Each row was made from one path, in order. Every step used is in the known rows, and no mark comes twice. Write each row's path.
(in the rows, 128 means zero)
Known rows:
Z-Q-U-F-G: [147 124 116 109 173 144  80 138 137 154 108  97 110 111 156 119 126 164
 137 114 168 151  80 115 128 139 117]
G-F-U: [193 113 115 110 129 131 114 138  77 110  88 116  77  77 163 148  88 162
 138 106 174 178 102 129 153 119  99]
Z-J-G-F-U: [147 114  89 102 149 119 133 155  61 247 135  90  67 133 133 133  87 163
 144 126 128 170 144 129 130 142  86]
M-J-Z: [119 119 112  91 111 163  88 171  98  75 167 123 109  92 119 135 113 150
 141 147 127 140 112 129 178 160  72]
J-Z-Q: [111 126 124 104 144 134  90 165 142 116 169  60 151 116  93 113 110 176
 139 120 150 129 103 141 166 143  92]
Z-Q: [130 131 134 105 166 121  88 144 145 142 129  65 121 111 132 128 130 187
 133 127 162 140  74 142 140 124  93]
U-F-G: [163 118  98 117 123 153 112 147 127 117 125 115  98 128 141 141  88 123
 153 131 163 148  79  82 141 168 100]
G-F: [187 107 117 105 131 127 116 147  83 125 113  96  84  77 161 144 110 185
 131 114 149 173 106 133 153 123  84]
F-G-J-Z: [160 126 119 115 101 104 116 165 120 152 175 124 111 109 125 138 124 141
 146 131 136 157  78 107 133 132  83]
E-M-J-Z-Q-U: [109 119  94 100 135 173  82 158  98  66 150 166 125  65 129 111 116 176
 143 151 143 141  97 144 171 164  82]
G-F-U-Q-Z: [184 112 123 106 122 144  99 142  80 103 121 119  79  65 170 161  93 167
 133 107 172 176 101 124 146 134  88]
E-M-J-Z-Q: [102 124  97 100 131 166  88 161 104  53 160 152 126  71 121 116 114 179
 144 156 145 136  91 146 176 169  70]
G-F-U-Q: [194 113 121 107 121 141 110 142  81 124 106 113  79  71 166 159  97 164
 137 111 180 174  90 131 147 133  83]
Z-Q-U-F: [144 119 119 106 179 148  78 135 134 156 103  92 113 108 155 120 118 166
 139 115 170 148  89 127 131 132 119]
E-M-J-G-F: [135 115  80 104 129 170 101 154  74 115 137 168  89  61 144 128 112 176
 144 157 131 155 103 146 170 163  60]
E-M: [137 114 105 113 129 159 107 145 101 100 137 156 127  76 125 122  99 173
 143 147 152 147  79 145 151 137  88]
F-G-J-M: [171 133 101 116 115  97 122 155 121 145 154 148 100  92 123 136 135 149
 157 134 140 162  50 112 124 135  85]
J-G-F-U: [186 113  89 116 139 149 117 145  76 228 114 112  73  96 142 135  93 158
 144 113 140 171 127 138 155 130  79]
U-F: [155 108  98 112 137 163 111 140 117 121 118 105 105 125 140 144  74 128
 155 133 169 142  93 107 148 152 104]
U-F-G-J-M-E: [172 115  70 119 124 141 114 148 134 114 129 130  94 112 137 141  84 133
 166 134 169 151  78  97 135 162  88]
F-U: [165 123 124 114 126 149 105 136  99 119  95 138 106 102 132 141  73 126
 145 120 181 158  84 127 143 115 119]
E-M-J-G: [126 117  82 105 127 176  99 154  83 119 147 174 101  70 132 125 110 167
 145 162 130 148  97 146 166 161  64]
G-J-Z-Q-U-F: [138 112 105 110 142 113 103 152 116 166 170 101 121 109 136 136 107 149
 153 125 160 145 106 143 140 114  95]
E-M-J: [124 117  97 102 123 170  97 152  89  69 138 174 108  65 137 129 111 169
 142 162 142 146  83 141 163 156  73]
E-M-J-A: [136 128  97 104 129 171 104 151  85  66 148 192  91  67 140 130 103 164
 134 165 133 143  76 145 162 161  66]
M-J: [139 119 117  92 119 160  91 157  91  92 136 135  87  87 146 147 119 151
 138 154 131 151  94 127 159 145  74]

Which path is each row?
[161 119  95  95 121 171  95 157  69 161 137 134  59  78 157 153 118 152
 141 145 131 162 113 134 164 163  49] | M-J-G-F-U-Q
[108 110 112 100 146 140  90 156  82 171 197 108  93 117 133 137  84 163
 131 123  99 161 152 109 126 143 102] | Q-Z-J-G
[151 132 122 114 114  97 109 164 131 156 176 106 113 112 126 134 132 153
 145 129 142 154  73 111 132 132  82] | F-G-J-Z-Q
[136 117  67  96 148 125 121 160 104 148 136 111 103 112  96 117  88 184
 155 136 139 153 111 139 126 152  90] | Z-J-M-E
[144 111  88 100 150 117 134 159  65 252 147  80  70 135 132 133  97 173
 141 128 116 168 147 130 129 144  78] | Z-J-G-F
[132 121 137  95 124 158  90 157  98 149 217 118  98  95 142 165 101 164
 122 139 129 148  93 121 117 163  68] | U-Q-Z-J-A
[169 116  59 109 135 157 101 151 137  84 112 140 124  64  89 112  93 189
 160 129 155 147  79 153 148 144  87] | J-M-E
[166 117  97 119 121 133 119 146 122 137 139 121  91 127 150 151  92 118
 158 135 165 152  78  88 133 154  95] | U-F-G-J
[164 121  79 118 127 132 122 145 125 122 134 130  95 118 137 141  96 123
 168 135 165 149  67  93 136 163  95] | U-F-G-J-M
[144 110 115 110 117 109 117 159 103 165 183 110 122 105 121 144 104 147
 152 132 145 147 106 148 144 105  84] | G-J-Z
[179 126  91 116 111 107 115 157 129 139 145 146  99  87 124 135 125 158
 154 133 144 164  60 116 124 133  79] | F-G-J-M-E
[107 128 115  89 131 152  79 169 115  74 164 101 113  97 121 130 125 165
 139 145 135 135 105 134 176 163  72] | M-J-Z-Q
[179 126 119 115 133 107 128 144  93 177 167 149  75 100 152 160  99 140
 137 142 138 152  77 151 124  99  74] | G-J-A
[120 118 113 105 153 154  84 158 135 126 154  79 146 114 109 107 102 163
 144 113 157 133 113 131 161 150 110] | J-Z-Q-U-F
[107 110 124  97 140 131  86 155  88 122 192 109  99 113 139 142  85 164
 127 123 111 161 137 105 124 137 112] | Q-Z-J
[122 111 107 102 144 135  93 153  70 159 179 113  80 109 146 142  75 161
 132 114 113 171 156 107 131 142 106] | Q-Z-J-G-F-U
[139 114 118 108 140 106 101 155 113 176 172 102 124 102 131 135 118 159
 149 124 152 147 105 151 138 103  92] | G-J-Z-Q-U
[181 109  92 113 141 147 116 149  78 235 129  96  78  95 141 134 108 172
 140 119 123 168 129 140 154 131  69] | J-G-F
[136 110 124  95 125 154  89 159  88 183 209  98  94  92 147 163 109 176
 128 130 127 159 113 121 124 162  63] | U-Q-Z-J-G-F
[130 111 111  94 121 163  81 160 113 128 202 114 113  82 126 155 102 181
 135 135 139 150  97 127 120 166  68] | U-Q-Z-J-M-E
[161 119  85 112 136 100 127 144 107 151 152 146 108  82 119 141 117 156
 169 137 150 154  64 154 131 111  86] | G-J-M
[140 118  77 107 128 173 101 150  71 104 129 179  87  63 145 127 102 167
 147 153 142 158 103 143 170 161  67] | E-M-J-G-F-U
[142 122 131 105 120 157  91 145  95 123 152 132 103  97 141 160  77 134
 139 124 173 157  89 118 126 142 103] | F-U-Q-Z-J
[186 114  95 113 134 156 115 146  78 235 123 108  75  90 144 143  99 160
 143 117 145 168 118 140 151 140  67] | J-G-F-U-Q
[113 111  92  98 143 137  84 157 102  92 181 124 105  95 120 130  79 181
 139 122 116 158 133 115 126 149 106] | Q-Z-J-M-E
[156 115  90  95 128 162  97 159  70 160 135 125  61  81 156 145 121 162
 139 145 115 162 123 133 168 156  54] | M-J-G-F
[177  97 103 110 146 182  92 133  91 162  97 149 105  95 161 127  88 127
 147 115 160 162 110 110 131 130 132] | Q-U-F
[141 118  95  96 126 169  93 159  83 167 145 132  76  95 139 141 119 148
 142 153 114 152 115 132 161 153  60] | M-J-G
[138 112 143  99 114 169  76 153 112 129 199 112 119  78 142 165 111 165
 126 133 142 148  83 122 128 150  73] | U-Q-Z
